Every row comes from one small tree of marks. The marks that hang from a mark follow it in brackets, in the order of their numbers. Every link used is in the known rows. Which tree was each row made from?
Known rows
z_860{z_317{z_354 z_881}}: [ 5.19 -3.33  1.82 -2.58 -1.75 -5.04  0.11  1.37 -2.29 -5.54 -1.38  1.71
 -0.64 -6.25  2.82 -0.65 -2.23 -2.62  7.38  1.43 -1.30  1.57 -5.13 -0.15
 -0.82 -0.92 -0.62 -3.43]
z_93{z_881}: [ 0.48  1.07  2.07 -2.24 -2.87 -5.48 -3.68  0.78 -3.47 -5.74  5.74 -1.22
  1.07 -1.56  0.13 -0.91 -0.08 -2.03  4.86 -1.28 -2.64  3.32 -2.81 -0.58
  0.89  0.82 -0.95 -2.97]
z_665{z_354{z_317{z_349 z_412}} z_941}: [ 1.67 -1.31 -2.67 -4.72  0.69 -6.08 -4.59  0.22 -1.36 -5.60  0.93  0.92
 -0.44 -4.72  1.31 -4.87 -2.32 -3.80  2.65  1.55  1.50  2.05 -1.71 -1.96
  0.10 -1.23 -1.35 -2.31]
z_941{z_665{z_354}}: [ 2.85  0.53  1.89 -2.87  2.28 -4.09 -4.64  0.41 -5.23 -2.98  2.74 -3.27
  3.24 -5.51 -0.96 -1.62  0.27 -0.99  2.17  3.47 -1.10  0.69 -4.08 -0.87
  1.74  2.39 -0.32 -3.12]
z_317{z_349 z_354 z_412 z_860 z_881}: [ 3.41 -3.34  0.39 -6.93 -1.07 -6.30 -0.41 -0.21 -1.29 -6.31 -2.03  2.24
 -6.54 -5.66  1.55 -2.22 -0.62 -8.22  2.24 -1.78  0.93  2.67 -2.01 -1.53
 -3.21 -1.37 -0.45 -2.92]
z_941{z_665{z_354{z_317}}}: [ 4.04  0.50  0.66 -2.86  0.56 -4.76 -3.58  1.06 -2.47 -3.89  1.81 -2.63
  2.38 -6.66 -0.27 -0.19 -0.75 -0.82  2.53  3.55 -0.92  1.39 -2.64 -2.37
 -0.07  1.10 -1.40 -3.24]
z_435{z_412{z_317}}: [ 0.90 -0.16  1.98 -1.51 -6.52 -5.81 -4.27  0.44 -5.04 -5.83  1.77 -2.46
  0.72 -4.81  0.27  0.27  2.09 -0.39  3.78  1.10 -1.86  0.16 -2.89 -2.64
  3.70  0.62 -0.78 -3.68]
z_665{z_354}: [ 0.89  0.71  1.52 -0.32  1.87 -4.21 -4.48  0.77 -3.38 -4.27  2.35 -2.30
  3.43 -2.77  0.03 -1.45 -0.38 -0.92  5.30  0.83 -1.71  1.02 -3.04 -0.27
  2.03  2.90 -0.57 -3.62]
z_435{z_412{z_317{z_349 z_860 z_881{z_93}}}}: [ 2.07 -3.04  0.14 -3.63 -4.87 -2.10 -0.54 -0.52 -2.15 -5.95 -0.83 -0.21
 -5.67 -5.11 -2.46  1.25  2.85 -3.55  0.55 -2.04  0.11  1.90 -0.77 -2.02
  2.63 -0.18 -1.84 -4.66]
z_354{z_317{z_349 z_412 z_860 z_881{z_93}}}: [ 1.25 -3.04 -1.87 -4.94 -2.22 -4.04 -0.91  0.88  0.41 -6.34 -1.70  2.47
 -8.00 -4.85  0.23  0.43 -0.60 -6.35  0.66 -4.62  3.01  4.35  1.57 -0.89
 -2.00 -1.25 -2.12 -4.69]
z_354{z_317{z_860 z_881}}: [ 3.74 -0.38 -0.51 -1.44 -4.17 -6.62  0.34  2.29  0.03 -5.99 -1.13  0.07
 -3.36 -3.40  1.79  2.25  0.38 -4.09  4.49 -1.77  0.20  3.95  1.74 -1.25
 -2.66  1.06 -2.17 -5.40]
z_317{z_349 z_354 z_881{z_93}}: [ 2.44 -2.98 -0.16 -6.40 -0.44 -0.62 -1.29 -0.67 -0.39 -4.15 -1.78  0.36
 -1.86 -5.73 -1.71 -0.39 -2.70 -6.37  4.35 -0.90 -1.78  3.46 -4.59 -1.67
 -0.36 -1.40 -1.23 -3.01]
z_665{z_354 z_941}: [ 2.66  0.02 -1.15 -1.45  2.04 -4.30 -4.91  0.75 -4.61 -3.96  2.53 -1.39
  3.66 -2.12 -0.45 -3.70 -0.08 -2.03  5.11  3.51 -1.04  1.13 -2.24 -0.16
  1.97  2.69 -1.30 -2.68]
z_412{z_317{z_349 z_860}}: [-3.59  0.06  1.62 -1.31 -3.86 -3.86 -2.93  1.25 -1.70 -4.73  1.25 -1.52
 -2.81 -3.28  1.02 -1.77  3.11 -3.32  0.93 -1.98  1.14  1.62 -0.70 -2.24
  0.38  0.98 -1.77 -3.19]
z_354{z_317{z_349 z_860 z_881{z_93}}}: [ 1.00 -1.44 -1.58 -3.34 -2.45 -1.68  0.08  1.01  1.87 -5.69 -1.43  0.60
 -5.96 -3.98 -0.94  1.43 -0.57 -5.65  2.14 -3.58  0.74  5.41  2.21 -1.45
 -1.20 -0.08 -2.86 -4.55]
z_412{z_317{z_349 z_354 z_860 z_881{z_93}}}: [ 2.77 -3.89 -0.32 -4.22 -1.07 -0.55 -0.55  0.17  0.09 -5.05 -2.08  1.53
 -4.42 -5.85 -2.02 -0.04  1.54 -5.06  1.64 -1.23  0.83  1.39 -2.74 -2.74
 -2.11  0.35 -2.51 -3.28]
z_941{z_665{z_354{z_317{z_881}}}}: [ 7.97 -0.43 -0.02 -4.11  0.36 -5.67 -1.04  1.10 -1.52 -3.78 -0.32 -1.79
  1.18 -7.53 -0.09  0.99 -1.10 -1.46  3.85  3.60 -0.65  2.35 -3.68 -1.52
 -1.21  0.71 -1.13 -5.07]
z_317{z_354 z_860 z_881{z_93}}: [ 5.03 -3.25 -0.72 -3.88 -0.09 -1.71 -0.58  0.39 -1.74 -5.31 -1.98  1.20
 -3.89 -4.25 -1.39  1.43  0.44 -5.73  3.77 -1.31 -0.84  1.84 -0.74 -0.25
 -2.48  2.11 -2.74 -3.13]
z_354{z_317{z_349 z_412 z_860 z_881}}: [ 1.63 -2.01 -0.68 -4.70 -3.95 -6.87  0.00  1.36  0.59 -6.41 -2.07  1.69
 -7.19 -4.83  2.27 -0.20 -0.86 -6.61  1.94 -3.35  2.53  4.38  1.05 -1.72
 -2.45 -1.30 -1.26 -4.80]
z_435{z_412{z_317{z_354 z_860 z_881{z_93}}}}: [ 7.18 -4.15 -0.08 -4.12 -3.73 -3.04 -0.62 -0.20 -3.22 -6.76 -2.52  0.73
 -4.48 -6.59 -2.45  2.36  3.00 -3.61  2.75  0.31 -1.43 -0.40 -1.82 -2.12
 -0.46  1.09 -2.34 -2.97]
z_354{z_317{z_349}}: [-3.11  0.74  0.30 -2.84 -4.00 -4.46 -3.06  1.57  0.59 -4.99  0.37 -1.52
 -1.11 -4.16  1.24 -1.12 -2.02 -3.76  4.14 -2.35 -1.10  4.68 -0.43 -2.49
  0.74 -1.70 -1.25 -2.95]
z_665{z_354{z_317{z_349 z_860 z_881}} z_941}: [ 5.48 -1.44 -2.93 -2.97  0.92 -5.08  0.81  1.13  0.46 -5.01 -0.63  0.66
 -2.41 -3.47  0.52 -2.74 -0.36 -5.21  3.81  1.29  0.54  3.79  0.96 -1.49
 -1.41  0.89 -2.65 -3.57]
z_435{z_412{z_317{z_860}}}: [ 1.29 -0.65  1.82 -0.63 -6.31 -6.04 -2.98  0.83 -5.10 -6.78  1.42 -1.77
 -2.50 -3.64  0.14  0.34  4.22 -1.52  2.23 -0.27 -0.83  0.01  0.52 -2.12
  2.07  1.81 -1.64 -3.30]

Write each row's tree
[ 2.42 -2.33  1.07 -5.40 -3.48 -3.75 -0.69  0.15  0.14 -4.38 -2.03 -0.17
 -0.57 -6.68 -0.05 -0.74 -0.55 -4.26  4.09  0.98 -0.76  2.03 -6.36 -3.57
 -1.70 -1.72 -0.46 -3.63] | z_412{z_317{z_349 z_354 z_881}}
[ 2.97 -4.83  1.66 -5.55 -1.04 -5.73 -0.77  0.12 -1.83 -5.48 -1.65  3.23
 -4.32 -7.53  3.71 -3.70 -3.06 -4.75  4.63 -0.40  0.77  1.79 -6.10 -0.45
 -0.82 -3.58  0.55 -3.32] | z_860{z_317{z_349 z_354 z_412 z_881}}
[ 5.50 -1.87  0.39 -3.52 -1.94 -5.06  0.34  1.08 -1.98 -5.33 -1.35  0.04
 -2.54 -4.11  0.76  0.74  0.31 -6.03  4.75  0.16 -1.20  2.26 -1.10 -1.24
 -3.01  1.84 -1.77 -2.97] | z_317{z_354 z_860 z_881}
[ 0.79 -1.86 -0.01 -5.35 -2.72 -6.45 -1.16  0.82 -2.29 -5.61 -0.74  1.00
 -6.35 -3.89  1.81 -1.74  0.14 -7.05  1.29 -3.42  1.80  3.73 -0.39 -0.49
 -1.05 -0.58 -0.07 -5.00] | z_317{z_349 z_412 z_860 z_881}
[ 7.05 -2.40 -4.01 -2.40  1.78 -2.29 -2.40  0.85 -1.33 -4.82 -0.52  0.68
  0.88 -4.14 -2.20 -0.27 -1.57 -2.46  5.12  3.06 -0.27  2.52 -1.06 -0.20
 -0.28  1.54 -2.68 -4.48] | z_665{z_354{z_317{z_881{z_93}}} z_941}
[ 5.06 -3.53 -0.23 -2.88 -1.72 -1.53 -1.20  0.79 -1.33 -5.74 -1.85  1.40
 -3.51 -5.42 -1.31  1.63  2.56 -3.86  2.76  0.05  0.63  0.33 -2.46 -1.77
 -3.12  2.23 -2.62 -3.71] | z_412{z_317{z_354 z_860 z_881{z_93}}}
[ 1.68 -3.56  2.34 -3.07 -1.01 -6.48 -4.18  0.82 -4.17 -6.37  0.50  2.53
 -1.65 -6.29  4.00 -3.06 -2.09 -2.32  4.91  0.39  0.53 -0.46 -4.73  0.10
 -0.69 -1.21 -0.37 -1.90] | z_860{z_317{z_354 z_412}}
[ 2.45 -6.14  0.57 -5.71  0.51 -2.51 -1.58 -0.70 -1.87 -5.75 -1.65  4.31
 -4.82 -7.77  1.35 -2.43 -3.29 -4.44  3.90 -1.58  0.64  1.68 -5.57  0.09
 -0.02 -3.06 -0.55 -2.83] | z_860{z_317{z_349 z_354 z_412 z_881{z_93}}}
[ 3.99 -1.43 -2.92 -2.39  0.50 -7.77 -3.92  1.33 -3.00 -6.67  1.08  1.61
 -2.08 -3.22  2.08 -3.65  0.66 -3.67  2.74  1.37  2.26  0.77  1.77 -0.76
 -2.13  2.07 -2.50 -2.69] | z_665{z_354{z_317{z_412 z_860}} z_941}
[ 2.76 -4.53 -0.85 -7.56  0.58 -2.68 -1.20 -0.74 -1.57 -5.98 -1.99  2.99
 -7.26 -5.66 -0.72 -1.02 -0.38 -7.89  1.30 -3.00  1.53  2.63 -1.52 -0.78
 -2.19 -0.59 -1.43 -3.19] | z_317{z_349 z_354 z_412 z_860 z_881{z_93}}
[ 0.46 -0.53  0.88 -3.22 -2.49 -4.89  0.07  1.19 -1.15 -4.40 -0.09 -0.64
 -4.30 -3.06  0.84 -0.77  0.49 -6.26  2.59 -2.16 -0.02  4.50  0.42 -0.82
 -0.24  0.48 -1.00 -4.75] | z_317{z_349 z_860 z_881}
[ 5.09 -0.44  0.02 -5.68  0.52 -4.71 -0.37  0.39 -0.05 -3.43 -1.02 -1.84
 -0.33 -7.90 -0.64 -0.54 -1.96 -3.11  2.29  2.34 -0.84  3.93 -3.93 -2.81
 -0.31 -1.29 -0.80 -4.35] | z_941{z_665{z_354{z_317{z_349 z_881}}}}
[ 4.85 -1.60  1.16 -1.80 -6.29 -6.56 -0.40  0.85 -4.02 -6.45 -0.39 -0.93
 -3.53 -4.61  0.12  1.75  3.95 -2.60  2.90  0.03 -0.55  0.78 -0.70 -1.91
  0.70  1.17 -1.13 -5.30] | z_435{z_412{z_317{z_860 z_881}}}
[-0.61 -2.26  0.90 -6.36 -0.76 -6.06 -2.96 -0.20 -2.24 -6.28 -0.12  1.37
 -5.23 -4.97  1.88 -3.50 -0.42 -7.23  1.07 -1.98  0.71  1.94 -0.46 -1.95
 -1.67 -0.53 -0.89 -1.43] | z_317{z_349 z_354 z_412 z_860}
[ 2.68 -3.08 -0.47 -3.22 -0.91 -4.29 -2.85  0.35 -4.21 -6.07  0.08  1.73
 -6.10 -3.35 -0.41  0.60  1.01 -5.16  1.62 -3.41  2.39  2.40  0.18  0.91
 -1.67  1.80 -0.99 -5.71] | z_317{z_412 z_860 z_881{z_93}}
[ 5.30 -4.48 -0.80 -5.63  0.08 -3.86 -1.97  0.06 -2.92 -6.46 -1.81  2.92
 -6.02 -4.97 -0.68  0.12  0.11 -6.51  2.17 -1.96  1.39  0.89 -1.17 -0.15
 -3.44  1.24 -1.98 -3.68] | z_317{z_354 z_412 z_860 z_881{z_93}}
[ 1.30 -1.19  1.48 -1.56 -2.85 -4.49 -3.15  1.36 -2.29 -5.79  0.19 -0.31
 -1.21 -4.73  1.09 -0.34  2.98 -2.76  3.02  0.83  0.45 -0.63 -1.69 -2.61
 -2.31  2.00 -2.19 -1.81] | z_412{z_317{z_354 z_860}}
[ 7.94 -2.33 -3.28 -4.30  0.17 -7.61 -2.92  1.00 -2.26 -5.90 -0.34  1.90
 -0.09 -4.74  1.31 -2.03 -2.06 -3.41  4.91  2.68  1.48  1.45 -2.13 -0.56
 -1.78  0.40 -0.67 -4.74] | z_665{z_354{z_317{z_412 z_881}} z_941}
[ 7.22 -1.05 -2.62 -2.39  0.08 -5.87 -1.28  1.35 -1.81 -5.10 -0.16 -0.28
  2.24 -4.09  0.29 -1.01 -1.76 -2.57  6.56  3.61 -0.67  2.91 -1.45 -1.16
 -1.05  0.99 -1.81 -4.62] | z_665{z_354{z_317{z_881}} z_941}
[ 4.29 -0.62  0.63 -4.56  0.05 -6.99 -5.13  0.60 -3.64 -5.00  1.45 -0.14
 -0.13 -7.35  0.73 -1.36 -0.70 -1.59  1.27  2.16  1.10  0.67 -2.86 -2.23
 -0.83  0.47 -0.60 -3.38] | z_941{z_665{z_354{z_317{z_412}}}}
[ 4.34  0.33  0.81 -1.55  1.08 -5.20 -1.82  1.34 -2.38 -4.47  1.51 -1.93
 -0.82 -5.63  0.05 -0.35  1.96 -1.53  1.37  2.12 -0.19  1.47  0.51 -1.86
 -1.39  2.40 -2.54 -3.02] | z_941{z_665{z_354{z_317{z_860}}}}
[ 1.90  0.16  0.48 -3.64  1.18 -3.97 -1.43  0.60 -0.63 -4.22  0.77 -1.74
 -2.22 -6.31  0.39 -1.62  1.05 -3.08 -0.14  0.79  0.12  2.57  0.32 -2.65
 -0.04  0.77 -2.61 -2.47] | z_941{z_665{z_354{z_317{z_349 z_860}}}}
[ 5.10 -2.25  0.80 -2.99 -2.94 -5.18 -0.08  1.45 -1.44 -5.60 -1.38  0.48
 -2.44 -5.18  1.00  0.89  2.73 -3.80  3.76  0.77  0.12  0.79 -2.90 -2.21
 -3.35  1.63 -1.61 -3.93] | z_412{z_317{z_354 z_860 z_881}}
[-2.56 -0.33  0.38 -4.95 -3.95 -6.55 -4.39  0.86 -0.86 -5.96  0.23  0.29
 -3.04 -4.85  2.42 -1.94 -2.62 -4.21  2.50 -3.00  1.48  3.77 -0.83 -2.17
  0.17 -2.40 -0.62 -3.27] | z_354{z_317{z_349 z_412}}
[ 7.55 -1.81 -0.96 -4.46  1.35 -1.84 -1.81  0.39 -1.85 -3.65 -0.48 -0.99
  0.45 -7.23 -2.62  1.82 -1.22 -1.37  2.80  2.43 -0.40  2.33 -2.99 -1.42
 -0.92  1.44 -2.16 -4.90] | z_941{z_665{z_354{z_317{z_881{z_93}}}}}
[ 0.68 -2.87  1.46 -3.29 -1.98 -5.98 -1.54  0.68 -2.75 -5.48  0.17  2.25
 -4.47 -5.70  3.64 -2.82 -2.26 -3.37  4.26 -1.92  2.06  2.43 -4.51  0.87
  1.24 -2.94  0.79 -5.15] | z_860{z_317{z_349 z_412 z_881}}
[ 2.63 -1.68  0.63 -6.40 -2.12 -3.95 -0.43  0.09 -0.24 -4.54 -1.89 -0.56
 -1.17 -5.64  0.10 -1.04 -2.83 -5.97  5.12  0.01 -2.35  3.77 -4.71 -2.29
 -0.94 -1.73 -0.32 -3.01] | z_317{z_349 z_354 z_881}
[ 1.66 -1.66 -2.68 -4.06  0.77 -6.74 -3.44  0.85 -1.33 -5.93  0.84  1.58
 -3.60 -3.60  1.40 -5.05 -0.05 -4.93  1.07  0.16  2.17  1.97  1.53 -1.16
 -0.90  0.34 -2.06 -1.99] | z_665{z_354{z_317{z_349 z_412 z_860}} z_941}
[ 4.73 -3.25  1.08 -5.65 -5.21 -5.49  1.38 -0.37 -1.67 -6.38 -2.37  0.23
 -4.68 -7.08 -0.11 -0.38  2.17 -5.28  2.31  0.41 -2.02  1.10 -2.45 -3.78
 -0.51 -0.99 -1.39 -2.22] | z_435{z_412{z_317{z_349 z_354 z_860 z_881}}}
[ 8.20 -2.00 -0.26 -4.86  0.85 -7.83 -0.95  0.96 -2.71 -5.43 -0.67  0.75
 -3.90 -7.14  1.19 -0.01  1.22 -3.61  0.22  1.44  2.67  1.21 -0.95 -1.22
 -3.27  1.49 -1.46 -5.28] | z_941{z_665{z_354{z_317{z_412 z_860 z_881}}}}
[ 4.65 -1.34  1.24 -2.61 -6.72 -6.59 -1.78  0.29 -4.36 -5.88  0.13 -1.41
 -0.37 -5.66 -0.44  1.35  1.80 -1.34  4.43  0.91 -1.49  0.95 -3.70 -2.14
  2.04 -0.02 -0.08 -5.61] | z_435{z_412{z_317{z_881}}}
[ 5.18 -1.81  1.14 -3.91 -3.70 -5.11 -1.81  0.89 -1.50 -4.69 -1.45 -0.03
  1.21 -6.14  0.24  0.78  0.77 -2.59  5.47  2.30 -1.08  0.55 -6.02 -2.84
 -2.21  0.25 -0.76 -4.15] | z_412{z_317{z_354 z_881}}
[ 5.73 -3.01  0.12 -5.56 -1.24 -7.72 -1.11  0.56 -3.26 -6.17 -1.77  2.25
 -4.95 -4.97  1.94 -0.68  0.03 -6.62  3.34 -1.13  1.13  1.46 -1.40 -0.48
 -3.61  0.59 -0.86 -3.62] | z_317{z_354 z_412 z_860 z_881}
[ 7.29 -3.00  1.08 -4.96 -5.81 -6.56 -0.46 -0.40 -3.45 -6.16 -1.73 -0.54
 -0.08 -7.48 -0.38  1.46  0.73 -2.72  5.16  2.49 -3.15  0.33 -5.27 -3.23
  0.02 -0.82 -0.39 -2.97] | z_435{z_412{z_317{z_354 z_881}}}
[ 2.65 -3.02  1.49 -1.75 -2.19 -7.30 -2.30  1.74 -4.16 -5.98  0.17  1.96
 -2.79 -5.08  3.93 -1.50 -1.25 -2.19  5.14 -0.80  1.81  1.13 -4.25  1.46
  0.07 -1.06  0.42 -5.67] | z_860{z_317{z_412 z_881}}
[-1.06 -3.71  2.11 -4.63 -0.82 -5.59 -3.67  0.14 -2.45 -6.07 -0.03  2.38
 -3.33 -6.96  3.41 -4.69 -3.14 -3.62  3.65 -0.17  0.28  1.05 -5.09 -0.62
  0.15 -2.63  0.27 -1.39] | z_860{z_317{z_349 z_354 z_412}}
[ 3.42 -1.60  1.73 -3.80 -5.58 -5.92 -3.21 -0.42 -4.44 -6.29  0.11 -1.49
  0.90 -6.75 -0.53  0.20  0.76 -1.74  4.88  2.20 -2.70 -0.97 -4.49 -3.55
  1.36 -0.44 -0.85 -1.49] | z_435{z_412{z_317{z_354}}}
[-1.05 -1.52  1.59 -3.51 -2.33 -3.68 -1.81  0.64 -0.34 -5.39 -0.31 -0.20
 -2.95 -5.31  0.75 -2.16  2.21 -4.39  1.46 -0.25  0.27  0.62 -2.31 -3.58
 -1.54  0.38 -1.77 -1.54] | z_412{z_317{z_349 z_354 z_860}}
[ 1.47  0.17  0.66 -4.64  0.73 -4.08 -2.84  0.24 -0.82 -3.78  1.18 -2.22
  0.92 -7.33 -0.12 -1.94 -1.65 -2.33  1.44  2.10 -1.07  3.09 -2.97 -3.05
  1.30 -0.53 -1.17 -2.68] | z_941{z_665{z_354{z_317{z_349}}}}
[ 2.88 -2.55  0.81 -4.31 -3.01 -3.95  0.76  0.88 -0.08 -5.15 -1.97  0.47
 -3.78 -5.78  0.71 -0.76  1.72 -5.51  2.48 -0.17  0.36  1.62 -2.97 -3.12
 -2.66 -0.28 -1.72 -3.18] | z_412{z_317{z_349 z_354 z_860 z_881}}
[-3.02 -0.43  0.81 -3.85 -1.83 -5.96 -3.58  0.58 -3.01 -5.95  1.31  0.29
 -5.41 -3.03  2.26 -3.19  0.66 -6.03  0.82 -3.59  1.56  2.92  0.95 -0.69
  0.57  0.21 -0.36 -3.03] | z_317{z_349 z_412 z_860}
